What can hang from each mark:
j466: j635 j767 j932
j932: j183 j466 j925
j925: j635 j767
j767: j183 j466
j183: j767 j932
j635: j183 j925

Every row comes from one small tree of marks. The marks that hang from a mark follow it in brackets, in the order of their numbers. Every link used is in the known rows. Which tree was each row made from?
In the rows, 100 means zero.
Known rows:
j466{j767}: 116  86  99  78  83  103  118  79  104  105  107  111  83  94  90  88  89  107  105
j183{j932{j925}}: 77  112  140  95  80  90  86  97  111  100  102  78  95  109  68  105  118  118  118
j932{j466}: 99  114  76  91  95  95  116  117  91  66  129  104  90  111  82  87  114  136  113
j466{j635{j183} j767}: 116  71  104  101  94  145  110  66  139  109  92  124  68  79  129  88  81  80  105
j635{j183{j767 j932{j466 j925}}}: 67  115  129  86  119  118  112  108  133  81  108  75  97  87  83  82  132  106  91
j466{j767 j932}: 106  70  121  78  96  113  128  71  106  146  86  103  77  96  74  104  90  104  102
j635{j183{j767{j466}} j925}: 80  134  89  96  110  121  50  117  103  107  109  100  123  99  109  101  98  86  86
j767{j466{j932{j925}}}: 88  122  104  90  100  99  105  119  68  113  94  97  86  117  68  121  88  123  111
j932{j183 j466{j635}}: 102  107  52  121  94  125  151  115  108  49  121  111  49  96  113  71  133  122  124
j183{j767 j932{j925}}: 90  98  153  86  95  83  99  90  121  91  90  75  95  95  66  89  136  113  106
j635{j183}: 79  114  86  101  93  128  82  96  127  107  141  97  105  79  105  97  87  98  117
j767{j466}: 104  128  70  88  98  89  81  108  66  78  123  106  106  107  84  113  82  126  119
j767{j183 j466{j932}}: 79  115  85  86  134  101  93  116  58  126  112  89  93  81  94  122  62  105  108
j466{j932}: 91  89  114  98  93  103  100  87  106  135  109  93  91  97  70  112  99  117  122
j635{j183{j932} j925}: 53  125  124  108  90  124  30  97  134  133  111  80  129  105  97  118  105  85  98
j183{j767{j466} j932{j925}}: 92  118  133  78  113  76  90  101  87  77  85  78  104  104  65  104  121  120  101
j466{j635 j767{j183}}: 121  64  105  95  104  120  120  77  109  108  87  121  55  72  134  85  74  83  106
j932{j183 j466 j925{j635}}: 92  122  47  112  74  104  164  149  100  64  125  103  75  113  111  66  143  116  110
j925{j635{j183{j932}} j767{j466}}: 113  94  75  111  109  84  82  80  105  104  105  100  171  106  120  122  83  74  75
j925{j635 j767{j183 j466}}: 131  89  48  110  107  65  105  107  67  98  113  114  145  97  138  104  64  74  78

Which tree is each row?
97  114  118  103  90  75  99  100  84  86  91  86  119  123  72  115  101  108  85 -> j183{j932{j925{j767{j466}}}}
95  119  81  111  112  108  54  125  67  99  94  115  88  101  134  114  70  89  104 -> j767{j183 j466{j635{j925}}}
95  105  90  122  81  92  76  118  94  123  108  103  120  108  118  96  84  72  70 -> j635{j925{j767{j183}}}
118  86  122  98  113  101  115  96  90  96  65  107  70  102  87  101  111  112  108 -> j183{j767{j466{j635 j932{j925}}}}
103  85  146  96  109  93  124  97  121  58  71  90  69  106  80  80  152  123  103 -> j183{j767 j932{j466{j635} j925}}
92  79  123  101  96  113  116  99  135  146  91  94  102  92  100  94  114  87  104 -> j466{j932{j925{j635{j183{j767}}}}}
101  86  120  115  73  97  134  101  104  132  87  95  93  115  72  103  100  98  88 -> j466{j932{j925{j767}}}
76  120  126  90  94  91  110  117  101  73  103  80  87  120  62  98  131  134  106 -> j183{j932{j466 j925}}
106  78  124  134  90  98  65  87  115  115  74  105  107  108  126  106  99  69  82 -> j466{j635{j925{j767{j183{j932}}}}}
82  121  100  88  118  79  78  122  69  101  101  84  115  97  109  118  82  97  104 -> j767{j183{j932{j925{j635}}} j466}
142  88  73  122  92  87  105  87  80  72  94  125  109  115  111  106  83  99  90 -> j925{j767{j466{j635}}}
128  90  68  119  113  91  108  98  72  82  100  117  103  89  131  102  63  81  83 -> j925{j767{j183 j466{j635}}}
101  96  100  104  82  105  107  109  134  108  110  103  109  90  120  77  113  86  105 -> j932{j925{j635{j183{j767}}}}
89  108  107  111  107  136  98  108  99  115  82  108  74  103  104  121  81  99  111 -> j767{j466{j635{j183} j932{j925}}}
145  87  53  109  88  61  103  94  76  88  105  122  153  122  118  107  84  92  85 -> j925{j635 j767{j466}}
108  96  133  98  117  86  50  81  97  86  64  96  109  113  90  114  123  106  102 -> j183{j767{j466{j635{j925}}} j932}
101  96  98  88  125  91  70  78  118  103  107  92  147  85  113  107  105  89  104 -> j925{j635{j183{j767{j466} j932}}}
113  98  69  92  114  99  85  94  110  100  119  109  135  84  127  95  96  88  106 -> j925{j635{j183{j767{j466}}}}
101  108  120  75  127  74  77  79  88  78  98  81  119  93  67  109  115  122  108 -> j183{j767{j466} j932}
90  124  65  91  80  125  191  136  95  65  112  103  39  105  92  59  129  117  90 -> j932{j183 j466{j767} j925}
126  69  67  117  92  72  113  96  101  113  118  110  136  89  140  89  79  69  84 -> j925{j635 j767{j183}}
100  59  134  106  103  133  97  85  111  166  51  116  58  95  123  107  81  68  88 -> j466{j635{j925} j767{j183} j932}
